Each row was made from one small tree. The marks that hang from a mark follow it in brackets, in alphabetical order. Every link used is in the known rows. Write each row's tree.
In the rows, 128 means zero.
Known rows:
kepos(rotanin(limaf savu sozup(todo(gode(gukaz vizo))))): [133  25 130 137 129 170 148 109  99 153 113  87 107 129 148  76 100 136
  71]
todo(gode sozup): [108 183 101 132 122  64 114 163 155  52 119 198 164 106 115 169 165 132
 214]
sozup(rotanin todo): [103 162 123 124 130 104 132 129 139  90 148 153 156 147 126 152 153 125
 133]
limaf(rotanin): [ 99 201 136 113 127  69 118 150 159 110 115 134 158 122 122 197 191 108
 189]
sozup(rotanin(limaf savu)): [139 190 146 100 151 112 122 138 102 153 143 139 131 125 108 142 130 144
 130]
sozup(rotanin(limaf savu) todo(gode(vizo))): [168 105 142 151 138 163 136 125 129 137 132 156 124 139 123  97 103 149
  69]
sozup(todo): [ 98 181 113 105 122 105 118 142 165  71 143 128 148 128 125 189 175 125
 149]
gukaz(gode(vizo) savu(rotanin(limaf sozup))): [139 200 133 102 106 176 105 128  96 215 134  54 102 138 125 113 118 105
 139]
savu(rotanin(limaf sozup(todo))): [130 128 123  86 115 127 128 119 130 141 152 148 124 136 131 125 132 140
 156]
gukaz(savu(rotanin)): [115 206 121 103 125 124 108 141 121 131 132 107 127 116 133 195 156 113
 181]
todo(sozup(rotanin(savu))): [125 199 126 120 142  75 137 132 115 101 130 191 144 124 101 146 133 145
 147]
todo(gode(gukaz vizo) sozup): [ 65 109 110 145 112 102 122 136 148  80  89 116 166 109 122 154 127 110
 203]
savu(rotanin(limaf sozup(todo(gode(gukaz vizo))))): [111  23 126 130 113 160 133 104 130 152 120 107 127 130 149  88  90 124
 141]
gode(gukaz(savu(rotanin)) vizo): [ 75 131 129 116 116 161 117 114 111 158 102  25 129 119 141 180 120  91
 168]
kepos(rotanin(limaf savu sozup(todo(gode(gukaz))))): [148  43 129 127 146 132 144 122 102 133 134 129 101 123 149  85 124 141
  76]
limaf(rotanin(savu sozup(todo(gode(gukaz vizo))))): [136  65 146 157 134 115 156 103 163 128 104 133 114 125 132  97 116 129
  62]
todo(gode(gukaz(savu) vizo) sozup): [106 132 117 148 116 114 120 138 137  99  92  97 137 113 115 154 121 108
 170]
kepos(rotanin(savu sozup(todo(gode)))): [148 112 110 138 138 122 145 132 116  93 138 175 119 122 146 104 151 152
  84]

Which tree is each row?
[158 167 143 113 138  79 149 117 160 120 135 173 112 130 115 134 159 145
  76]
limaf(rotanin(savu sozup(todo)))
[107 165 123  76 119 114 115 132 107 159 138 130 138 121 123 139 134 133
 209]
savu(rotanin(limaf sozup))
[122  43 125 121 128 123 131 116 134 130 142 149 121 122 148  99 113 130
 147]
savu(rotanin(limaf sozup(todo(gode(gukaz)))))
[128  86 135 158 162 110 143 120 137  90 140 167 127 124 140 116 120 134
  75]
sozup(rotanin(savu) todo(gode(gukaz)))
[105 252 124 120 113 151  95 150 132 146 124  35 125 131 118 175 161  90
 135]
gukaz(gode(vizo) savu)
[125  83 134 124 119 159 119 118  98 188 109  68 113 118 134 101  87 116
 160]
todo(gode(gukaz(savu(rotanin(limaf sozup))) vizo))
[115  65 124 157 119 174 128 113 146 123 115  84 116 125 157 145 115 103
 114]
sozup(todo(gode(gukaz(savu(rotanin)) vizo)))
[ 73 166 130 111 119 138 112 128 124 136 100  10 135 120 119 186 135  94
 158]
gode(gukaz(savu) vizo)
[131  84 142 151 139 122 139 121 106 141 102 145 134 122 112  94  79 136
 132]
todo(gode(gukaz vizo) sozup(rotanin(limaf savu)))
[147 116 130 143 137 114 126 144 137 106 151 184 145 142 130 115 140 137
 130]
sozup(rotanin(limaf) todo(gode))
[133  99 132 153 121 154 129 131 135 128 129 144 150 149 128 107 118 131
 120]
sozup(rotanin(limaf) todo(gode(vizo)))
[176 101 126 130 108 175 129 119 127 166 133 126 103 137 132  93 103 137
 111]
gukaz(savu(rotanin(limaf sozup(todo(gode(vizo))))))
[123 132 118 157 137 105 130 140 147  73 147 193 158 138 135 131 152 131
 128]
sozup(rotanin todo(gode))
[172 156 133 138 149  88 131 148 115 115 133 225 133 119 104 109 118 157
 144]
todo(gode sozup(rotanin(limaf savu)))
[162 154 146 110 148 127 135 126 121 133 156 157 117 139 115 128 129 150
  78]
sozup(rotanin(limaf savu) todo)
[139  40 127 141 116 172 140 116  94 163 114  54 106 142 144  84 112 114
  90]
kepos(rotanin(limaf sozup(todo(gode(gukaz(savu) vizo)))))
[167 122 129 121 125 151 131 125 141 136 131 142 109 123 112  92 109 161
  81]
rotanin(limaf savu sozup(todo(gode(vizo))))
[155 140 128 155 153 112 138 134 142  83 150 207 129 128 131 122 137 151
  76]
sozup(rotanin(savu) todo(gode))
[160 163 133 112 103 188 118 113 118 195 148  74  87 153 131 100 114 111
  87]
gukaz(gode(vizo) savu(rotanin(limaf sozup(todo))))
